What can hang from each mark:
degi: meger vedo
kapunot: meger padef
mano: vedo
mogud: meger padef
lumute: meger vedo
meger: degi fazamub godam kapunot mano mogud rarum
fazamub: meger padef
vedo: degi lumute rarum
godam: padef
padef: fazamub kapunot mogud
rarum: meger vedo

Known rows, with every way that one mark hangs from another:
mano[vedo[degi lumute rarum[meger[kapunot]]]]: [ -5   5 -17  13 -32  10 -12  15 -29   0  -1 -11  -5  25  -2 -10 -25  -7
  21  19 -23  24 -11  22  -6   5  12  -1 -14   2  10  12   8  -1  28  38
   4 -10   4]
kapunot[meger[godam[padef] mano rarum]]: [-12   7 -37 -18  -4 -15  -7  32  -1 -14  -7  -7 -27  -4  61  17 -18 -34
  19  12 -31  -4   9   7  16  21 -27  -9  -2  13  -5  19  16  -8  -7  13
   9   7   5]
degi[vedo]: [ -8  -1   2  19 -13  -7  -2   6  -1  12   1   9   0   0   7   2  -3   1
  13  21   4   2  -5   5   1   7  13 -11   9  -8  -4   9  -5   0 -10   1
  13 -10  13]
rarum[meger[degi fazamub[padef] mano]]: [ -4   5 -11  -5  -9 -20   4   6   8   7   2  -7 -24  -7  50   6 -27 -32
   1  -2 -23   7   4  10  31  19  13   6  13  29  31 -16  16   4 -33  18
  18  20   5]
mogud[meger]: [ -1  -8  -9  -8 -10 -14  -6   7   6   0  24  -9  -9  14  21  -4  -4   7
  13  -9  -2 -16   9   6  -6  -6   9   9 -19  -9   4 -20   7   4  10  17
  21   5  -4]
rarum[vedo[degi]]: [  3   3  -6  -8 -22   5 -13   4 -14  16  23  -1  -8   2   0  -1 -15 -10
 -24  19 -11  13   0   1  -4   0  15  -3   9   4  11   0   1   2 -19  10
  24  -9   7]
mogud[padef]: [ -2   0 -22 -13 -11 -17 -12   1   5  11  17   4  -3  -2   5   0 -13  13
   7   6   6   3   9   4  -3   9 -15   9  10  -2   2  -4  18  -7   5  10
  11  10  -1]
padef[kapunot mogud]: [ 12   8 -38 -13  -3   9  11  19  -8 -21  -1  -7  18  15  -4  19 -18  -4
  47  -2 -13  -1 -12  10  -8   3  -5  -7   2   8  -7   8   3 -18 -14   1
   5  13  42]
lumute[vedo]: [ -2  -8  -3  18  -9  -2  -8   3  -2  14   8  -7 -13  -2   8  -3   7   2
 -10  10  -1   2   5  -4 -10  17   7 -12   6   3  10   2  -5   1 -18 -21
  21   2  18]
mogud[meger[kapunot mano[vedo]] padef[fazamub]]: [-10  -6 -50 -34 -30 -31  -7  35  16  11  23  -5 -13   6  57   5 -22   4
  51 -10 -10   7  11   7  -9   4 -13  18   8   8   6 -36  29  -2 -14  11
  39  13  24]
vedo[lumute rarum]: [-15 -10 -11  15  -4   7  -8   5 -23 -10 -17 -14   1  16 -13 -14 -16  -4
  -6   5 -16  19 -19   5  -4  20   7  -7 -15   1  -4  21   1 -13  20  20
  -1  -6  -9]
rarum[meger[degi[vedo] fazamub mano]]: [-11   5  -8  19 -19 -28   4  13   9  10  -3   4 -17  -8  58  11 -27 -32
  12   9 -27   6  -2  10  32  20  17  -3  22  26  28 -16  13   0 -36  21
  17   9  19]
rarum[meger[degi fazamub godam kapunot mogud]]: [ -9   4   8   2 -16 -23 -10  25  -9  -5 -14 -21 -17   6  61  31 -31 -44
  28  -6 -39 -17  24 -12  35  -6   1  -7  36  29  32  -8  27 -19 -40  38
  23  30  13]
fazamub[meger[rarum] padef[kapunot mogud]]: [ 26  -2 -47 -41  11   9   0  34  -2 -34  -1 -27  -9  16  -1   5 -28   1
  40 -18  -5   5  10  15 -12   9  -3   9 -16  16 -13  20   8 -17  -6 -13
  39  26  10]
vedo[degi lumute[meger] rarum]: [-15  -5 -10  19 -24  10 -16   1 -41  -4   4 -21  -5  23  -3 -26 -32  -9
  -6   1 -27  31 -14  13  -1  33   9  -7 -16  -3   5  25  -6 -11  27  58
  10 -13 -14]
padef[fazamub kapunot mogud[meger[degi godam]]]: [  2   1 -44 -28 -12  -1  21  30   2 -18  -2 -21  15  15  20  31 -27 -11
  79 -16 -21  -7  12   2 -11  11 -11  -2   6  22 -12 -20   3 -17 -28  -7
  27  11  58]
meger[godam mogud[padef[kapunot]]]: [  1   1 -25 -27  -2  -2 -21  20  -3   1  -4 -13  -8   3  21  20 -24 -11
  44   9 -24 -13  27 -18  14  -8 -26 -11  21   5   0  10  21 -39 -23  31
  14  20   5]
degi[meger[godam rarum]]: [ -6   8 -13   4   4  -8  -8  25   8 -11 -26 -10 -18   4  25  -4 -11  -5
  24  10 -16   3  11 -16   3  14  -7 -10   6  -6  -9  15   3  -3   6  23
   6   4  -2]
godam[padef[fazamub[meger] kapunot]]: [ -5  -7 -30 -50   1  -4   3   7  21 -14  18 -17   7  -3   8  23 -13   8
  32  -9  -2   9  -5   9  -3  17 -26  16   4   9 -17  -8  18  13  -4 -31
  27  14  31]
padef[fazamub kapunot[meger[rarum]]]: [ -7  10 -28 -31   0 -10  17  25   5 -23 -19 -21  26   8  26  20  -3  -4
  50 -20  -8  14  14  -7   1  21 -28   4   8  19  -8   3   5   1  -7 -41
  29   3  42]
kapunot[meger[degi mano[vedo] mogud]]: [  6  14 -36   8 -17 -10  -6  23 -27   5 -15  -4 -19  12  49  13 -11 -34
  32  11 -34 -12  -9   0  19  13 -16   0   2  25  23  -6   6 -13 -31  24
  29  -2   6]
degi[meger[mano]]: [  0   5 -28  12   2  -6   0  15  11  -2 -16  -3 -12   1  27 -17  -6  -4
  14   7 -16  12 -23  -6  14  21   5   2  -2  -6   4  -8  -2   7 -11  19
  11  -4   4]
fazamub[meger[degi godam]]: [ 11 -11  -8   0   1  -6   3  20  -2  -6 -12 -22 -15   3  18   6 -13  -8
  18  -1 -31 -13  13   0   0   3   0   3  -1  21   2 -15  10 -12 -18  21
  10   6  -3]
mogud[meger[rarum] padef[kapunot]]: [ -4   1 -49 -45 -17 -33 -17  27  12  -1  24  -9  -8  15  41  11 -23  20
  40  -7  -2   0  27   6 -17   8 -18   7   6   0   3  -6  35  -9  11  30
  33  26   9]
meger[fazamub godam kapunot mano mogud[padef] rarum]: [-22   4  -8 -32  -3 -27 -25  70   1   0 -40  -4 -30 -20  88  49 -44 -53
  41  -7 -48   1  39 -29  24  -3 -24 -28  65  39   3  35  41 -56 -65  37
  19  37  13]
godam[padef[fazamub kapunot[meger]]]: [-13   1 -32 -47  -5  -8   5   4  12 -11  18 -16   9  -1  19  26  -9   0
  30  -3  -3   5  -4  10   3  23 -33  12   4   7 -10  -2  16  17  -1 -30
  25  12  34]
degi[meger[godam mogud] vedo]: [ -7   3 -10  29 -10  -7 -17  23  -1   5 -17  -4 -12   9  23  -4 -15  -8
  44  32 -15 -10  -1 -16  19  12   7 -15  11 -19  -4  14  -5 -14 -17  28
  33  -8   9]
meger[godam rarum]: [-10   6  -2 -15   5  -3  -8  27   4  -9 -23  -2 -20  -8  24  16 -14 -17
  15   8 -15   0  34 -12  -4  -1 -14 -24  15  12 -15  26   9 -20  -2  16
 -15   9  -4]
degi[meger[kapunot]]: [ -3   5 -12   8  -5 -10  -3  19  -3 -10 -19 -16  -2  14  25  -6  -4   1
  18  -2 -11   3 -14 -11   6   9   3   4  11 -10   9  -5   5  11  -3  21
  19   5   9]
meger[kapunot mano rarum[vedo]]: [ -9  11 -39 -27 -11 -11 -11  54  -5  -6 -24   3 -29  -8  67  18 -21 -34
   0  -2 -27  28  -5 -12  -2  -1  -4 -22  41  31  11   8  21 -10 -56  17
  15  14  22]
degi[meger[kapunot[padef]] vedo[rarum]]: [-21   5 -13  29 -15 -22  -7  32  -4   0 -10 -18 -11  17  32  -7 -18   2
  24  23  -2  13 -22 -11   6  26  13 -14  15 -27 -13  26   4   7  -2  15
  33   0  18]
degi[meger[mano] vedo]: [ -9   4 -27  31 -11 -14  -2  20  10   9 -16   7 -11  -1  33 -15 -10  -4
  27  29 -12  14 -27   0  16  28  18  -8   8 -13   0   1  -6   8 -20  20
  25 -14  17]
padef[fazamub kapunot mogud[meger[godam]]]: [  1  -2 -42 -30  -8   1  19  30  10 -25   6 -20  20  16  14  24 -25  -6
  80 -18 -15  -6  13   5  -9   5 -11   1  -4  10 -19 -13   0 -17 -16 -20
  27  10  57]
kapunot[padef]: [ -5  -1  -5 -10   7  -6   7   4   9  13  16 -14 -10   4  17  15  -7  -1
  -3  -2   8  -3   9  -9   7   3  -6  -8   4 -10 -17  13   9   4  -2 -18
   7   6  -3]
rarum[meger[kapunot] vedo]: [  0   3 -27  -7 -28 -20 -14  19  -2 -10  24 -14 -17  12  41  -4 -22 -21
  -7   5 -15   7  -4   3  13 -10  12   3  12   7  31 -22  20   9 -27   1
  39  15  24]

Rows:
[ -7   1 -10 -10  -9 -20   1  20  10  -9   2 -14 -17  -3  57   6 -26 -32
   8 -12 -21  10   3   9  34   6  13   7  13  18  26  -8  22   4 -28   7
  23  26  14] | rarum[meger[fazamub[padef] kapunot mano]]
[-13  10 -27  16 -15 -10   3  19  -9  21 -23  11 -23 -11  42   8 -19 -23
   7  25 -26  20 -24   1   6  29   9 -20  29  26  10  -4   2  -7 -48  41
  -1  -4  13] | meger[degi[vedo[rarum]] mano]
[ -8  10 -31 -24  -7   2 -13  43   3   6 -14   5 -39 -19  50  14 -30 -40
   0  23 -41  23  19  -8   7   6  -3 -32  26  25  -4  18  11 -22 -41  34
  -4   1   6] | meger[godam mano rarum[vedo[degi]]]
[-12  -5  33 -21   3 -13   5  18  -4   2 -10 -24  -1  -3  27  23  -8 -16
  -5 -16  -7   0  15  -3   4   0  11   5  28  16   9  18  18   1 -25  -8
  20  26   7] | meger[fazamub[padef] kapunot]
[ -8   4 -31  -7   3  -6  -5  41   6  -3 -26 -23 -20   6  59  12 -21 -27
  44  -2 -31   2   0 -31  31   9 -11 -13  24  -1  -3   1  11 -13 -41  22
  27  10  13] | degi[meger[godam kapunot[padef[fazamub]] mano mogud]]
[ -1  11  -2   7 -23   9  -9  11 -19   7   9   2  -7  10 -17 -10 -13   4
  12  25  -8  20  -6  15 -18   4   6  -2 -14  -5  -7  19  -4  -1  26  18
  -6 -12   2] | mano[vedo[degi rarum]]
[ -4   9 -13  21 -19 -19   3   9 -23   5  -7 -10  -5  13  37  12  -3 -16
  13  14 -16 -15  -3   6   9  22  -3   0   3  12  17  -1   1   3  -9  14
  26  -6   9] | kapunot[meger[degi[vedo]]]
[-12  18 -34   2 -12 -13  -2  34  -7  19 -38  20 -32 -15  60  24 -22 -29
  15  18 -23  22  -6  -4   2  26  -1 -29  45  39   9   7   9 -11 -52  40
   2   1  12] | meger[degi[vedo] mano rarum]
[-15 -11  22  27 -19 -28  -4  11  -5  20   8 -29 -36  -6  54   0  -8 -19
  -2   9 -35  -9  27 -12 -12  37   0 -18  22  23  20   1  -1  -7 -49   6
  27  15  22] | lumute[meger[degi fazamub godam] vedo]
[-10   1  19  21 -18 -27 -12   9 -14  10   1  -8 -19   6  40   5 -18 -21
  20  -3 -20 -11   8 -12   6  18  -4  -5  23  17  16   5  -1 -17 -43  20
  39   9   8] | lumute[meger[degi[vedo] fazamub mogud]]
[ 10 -17 -19 -11   2  -2  -5  21   9 -20  12 -19 -13   3   7   7 -21  -6
  24   1 -21 -16   6  14   0   0  -6   8 -18   4 -17  -2  12 -13   1   1
  15  10   5] | fazamub[meger[godam[padef[mogud]]]]
[  0   9 -30   2 -22 -18   2  17  -9  -7   7 -16 -17  17  51  21 -29 -26
  20  -9 -14  -5  -1   3  21   2   1  -4  22  15  23 -17  22   3 -20  25
  21  23  19] | rarum[meger[degi kapunot[padef[mogud]]]]
[ 18  -6 -36 -34  15   2  -5  29  10 -15  -4 -15 -30  -2  20 -10 -19  -8
   9 -14  -7  15   8  10   2  12   2  11 -14  19  -5   9   8  -8 -15  -7
  31  15 -15] | fazamub[meger[mano rarum] padef]
[ 13  -3 -32  -6   2  -6  -4  41  10 -16 -14  -1 -21   0  24  -3 -14  -7
  28  -5 -22  11   0   9  -5   2  -3   3 -13  19  -8   1  10 -12  -8  -4
  16   0   3] | fazamub[meger[mano[vedo] rarum]]
[-17  -5 -10  13 -25  13 -24  17 -50  -9  -8 -30 -11  26  15 -13 -40 -23
  12  -1 -42  23  -4   0   8  21   2 -17   0   2   9  30   1 -28   8  76
  15  -3 -11] | vedo[degi lumute[meger[godam kapunot mogud]] rarum]
[  1  -3 -10 -12   0  -8   9  21  10 -11 -18 -10   3  -4  10  11 -11  -3
  29 -24  -3  10  13  -8  -4  14 -13  10   6  28 -12 -14  -2  -6 -14 -33
  30  -2  16] | padef[fazamub[meger[degi rarum]]]
[-19   7 -38  29 -17 -19  -3  44  -1  -3 -14  -9 -18  12  48  -5 -28 -13
  34  25 -15  20 -35  -5  12  32  15 -19  14 -19 -14  23   3  -2 -22  21
  30   0  28] | degi[meger[kapunot[padef[mogud]] mano] vedo[rarum]]
[-10  11 -26 -17 -21 -11 -13  39 -34   5 -37 -13 -23  10  53  34 -21 -28
  -3  -1 -29  14   3 -16 -16   5  -2 -21  57  47  26   1  26  -7 -49  42
  21  15  13] | meger[degi kapunot rarum[vedo[lumute]]]
[ -9   5  -6  16 -19 -16 -16  14 -19   1  -1 -14 -32   9  39  -6 -24 -22
  29  10 -28  -8   9 -16   3  15 -13 -17  15   9   8   6  -4 -24 -36  43
  23   9   2] | lumute[meger[degi[vedo[rarum]] godam mogud]]
[ -7   3  19 -15 -10 -14   9  22 -22  10 -19 -22  -9   1  35  41 -21 -32
   6 -11 -20  -8  10  -2  -2  10  12  -1  46  40  20   7  18  -6 -51  18
  22  31  16] | meger[degi fazamub[padef[mogud]] kapunot]
[  4  -5 -21 -13  -3  -4   6  31   2 -10 -23 -14   1  -3  29  16 -16 -18
  38 -28 -18   8   1 -14  13   5 -12   8  18  32   1 -25   3 -14 -44 -18
  39   2  23] | padef[fazamub[meger[degi kapunot mano mogud]]]
[  0   9  -4   5 -17   6  -6   9 -18   5  -4 -10   3  11  11   0 -15  -4
   7   3 -14  13  -6   1  10  11  10   0  12  -7  11   3   0   7   8  47
  14  -6   2] | vedo[degi[meger[kapunot]]]
[ 17  -6 -29 -51  19   5   0  33   8 -25  -9 -38 -18   7  15   4 -18   1
  32 -10 -17   5  31   3  -6   7  -7   4  -9  17 -10  19  16 -12  -8  -1
  25  26  -4] | fazamub[meger[godam rarum] padef[kapunot]]
[ -5  11 -21 -11  -6 -17  15  27  -9  -5 -17 -23   5   8  41  19  -9 -14
  31   7 -38   8  -6   4   2  24  -9  -1   8  26  12   9  16  -2 -23   9
  11  11  33] | padef[kapunot[meger[degi fazamub mano[vedo[rarum]]]]]
[-13  13 -28   2 -22 -27  -6  36 -15  -1 -18  -3 -36   2  80   4 -20 -28
  22  -5 -29  16  -6  -8  -4  23 -12 -19  37  28  18  -1   9  -6 -52  46
  19  13  18] | lumute[meger[degi[vedo] kapunot mano rarum]]
[ -9   8 -47 -44  -2   4  -6  26  -2  13 -23  -7 -30 -16  60  45 -32 -44
  48  11 -49   0   3 -19  26  15 -31 -20  45  43   7 -11  21 -26 -76  43
  10  19  21] | meger[degi godam[padef[fazamub kapunot]] mano mogud]
[  1  12 -19   6   1  -5 -22  23  -2 -13 -23  -2 -14  12  16  -2 -14  -5
  29  -2  -4   1   0 -22  10   9  -9  -5   8  -6  -1  15   0 -12   0  17
  31   5  -5] | degi[meger[mogud rarum]]
[ 17  -1 -23  -8  -5  -9 -22  35 -13 -10 -12 -10 -23   9  22  14 -24 -16
  16  -8 -23  -6   9 -13  -2  -2  -6  -1  12  30   7  -3  12 -26 -34  11
  49  10  -3] | fazamub[meger[degi mogud rarum[vedo]]]
[ -9   9 -33 -18   0  -7  -6  29  13 -19 -15 -12 -12   3  24  13 -23  -7
  44   9 -15   5   5  -8   0  23 -20  -8   9  -2 -20  14   8  -2   2   9
  15  11  20] | degi[meger[godam[padef[fazamub kapunot mogud]] rarum]]
[-17   6   5  11 -16 -24  -6  17 -10 -14  -4 -17 -10   6  26   1 -27 -18
  -1  -2 -17  12  -4  -1   9  14   6  -3  10  10  10  10  12  -5  -1  18
  10  21   9] | vedo[rarum[meger[degi fazamub kapunot]]]
[ -7  -9  -6  10 -20  16  -9  -2 -33   8  -2 -20  -4  17  13  -9 -24 -14
   6   1 -35  13   6  13   7  19   5  -7  -4   6  15   8  -1  -8   8  63
   6 -16 -11] | vedo[degi lumute[meger[godam]]]
[ 12  -9 -25   3  -6   4  13  23   6 -26   2  -5  15   6 -15   7 -24  -9
  50 -24   0  -2  -1   9  -3   8  -7  13 -16  11 -26 -12 -13 -21  -8 -50
  34  -4  36] | padef[fazamub[meger] mogud]
[  2   8 -30  13  -4  -5  -1  18  10   1 -16   0 -15   4  23 -18  -5  -2
  25  16 -18  15 -23  -1   6  17   5   4  -7  -5   2  -9  -1  10  -7  16
  10  -9   8] | degi[meger[mano[vedo]]]
[ 13  -7 -25  -1  -3  -4   5  33   3   0 -18 -14 -28  -2  35   4 -16 -16
  29   9 -45  -2   2   7   1   5   0   1  -5  30   3 -18  11 -12 -31  26
   5   1   4] | fazamub[meger[degi godam mano[vedo]]]
[ -4   4 -35  18  -5  -2  -3  20   2  -2 -22  -5 -14  10  19 -23 -10  -2
  23  18 -24  21 -29   0   5  25   7   1 -12  -5   1  -1  -1   5   1  24
   9 -10   5] | degi[meger[mano[vedo[lumute rarum]]]]
[-14  -2 -19  15 -29  11 -17   9 -40 -10  -3 -22   1  26   7 -10 -40 -19
  -1   1 -29  31 -14  18  17  20  18  -6  -5   2  19  16  10  -8  27  63
  11  -3  -5] | vedo[degi lumute rarum[meger[kapunot]]]
[ -4   5 -16 -12 -14   4 -18  21 -17   4  -6   2 -13   5  11   8 -20 -14
 -11   7 -12  21   9  -1  -9   7   3 -15  15  17   3  20   7 -10  -6  17
  18  -5  -1] | meger[rarum[vedo[degi lumute]]]
[ -8  12 -17  15 -15   6 -11  13 -16   0  -2  -6 -10   5   3 -21 -29  -6
  -2  16 -19  34 -21   2  10  31  13  -7  -6 -13  -5  22  -8  -3  18  49
   6  -8  -5] | vedo[degi[meger[mano]] rarum]
[-21   6  16  10 -14  -5  -7  23 -16   1  -3 -28  -8   8  16   1 -33 -14
   1  12 -25  19   2  -8  11  25  12 -13   9 -13 -11  38   5  -6  16  42
   8   4  -1] | vedo[degi[meger[fazamub godam kapunot[padef]]] rarum]
[  0  -1  -8   9 -25  14  -7   7 -25  12   3  -9  -9  19   3 -10 -13  -5
  25  19 -27  11   3  18 -14   5   3  -1 -13   5   8   5  -1  -1  14  38
   1 -18   0] | mano[vedo[degi lumute[meger[godam]]]]
[  4  12 -38   6 -21 -13   1  11   2   4   1   4 -26   3  46  -2 -22 -23
  21  11 -25  11 -10  14  20   8   4   2   4  24  30 -29  13   6 -21  29
   6   7  13] | rarum[meger[degi mano[vedo]]]
[-25   4 -28  23 -11 -20  -2  46   5   2 -21 -18 -26   5  60  -4 -26 -17
  33  33 -28  17 -18 -14  17  29  12 -26  19 -17 -15  25   8  -4 -25  33
  18   1  21] | degi[meger[godam kapunot[padef] mano] vedo[rarum]]
[ -7   3 -55 -41 -10  -2   6  15   7 -19  19  -8   7   1  21  30 -25 -13
  48  -2  -9   2 -17  19   4  25 -32   8   1  11 -17   0  12   2 -14 -27
  27  14  49] | godam[padef[fazamub kapunot[meger[mano]] mogud]]
[ 20  -3 -32 -47  17   3  -1  28   6 -24  -3 -31 -10  11   6  -1 -15   9
  24 -18  -3  11  17   7  -9   9  -3  12 -11  15  -6  16  14  -4  -3 -11
  37  24  -3] | fazamub[meger[rarum] padef[kapunot]]
[-15   3 -15  26 -19 -15  -7  15   1  -2   6   7 -10   1  18 -13 -21  -7
  13  25  -4  18 -16  10  11  19  15 -13  -1 -10  -3  14  -3  -5  -4   8
  15  -3  15] | degi[vedo[rarum[meger[mano]]]]
[  8   0 -29 -31  -4   6  -5  20  -9 -11  15 -15 -22  13  11   6 -24 -13
  23  -6   2  -9  17  10  -8   0   5   0  -6   1  -6  11   5 -11  -6  10
  25  24   0] | fazamub[padef[mogud[meger[godam kapunot rarum]]]]
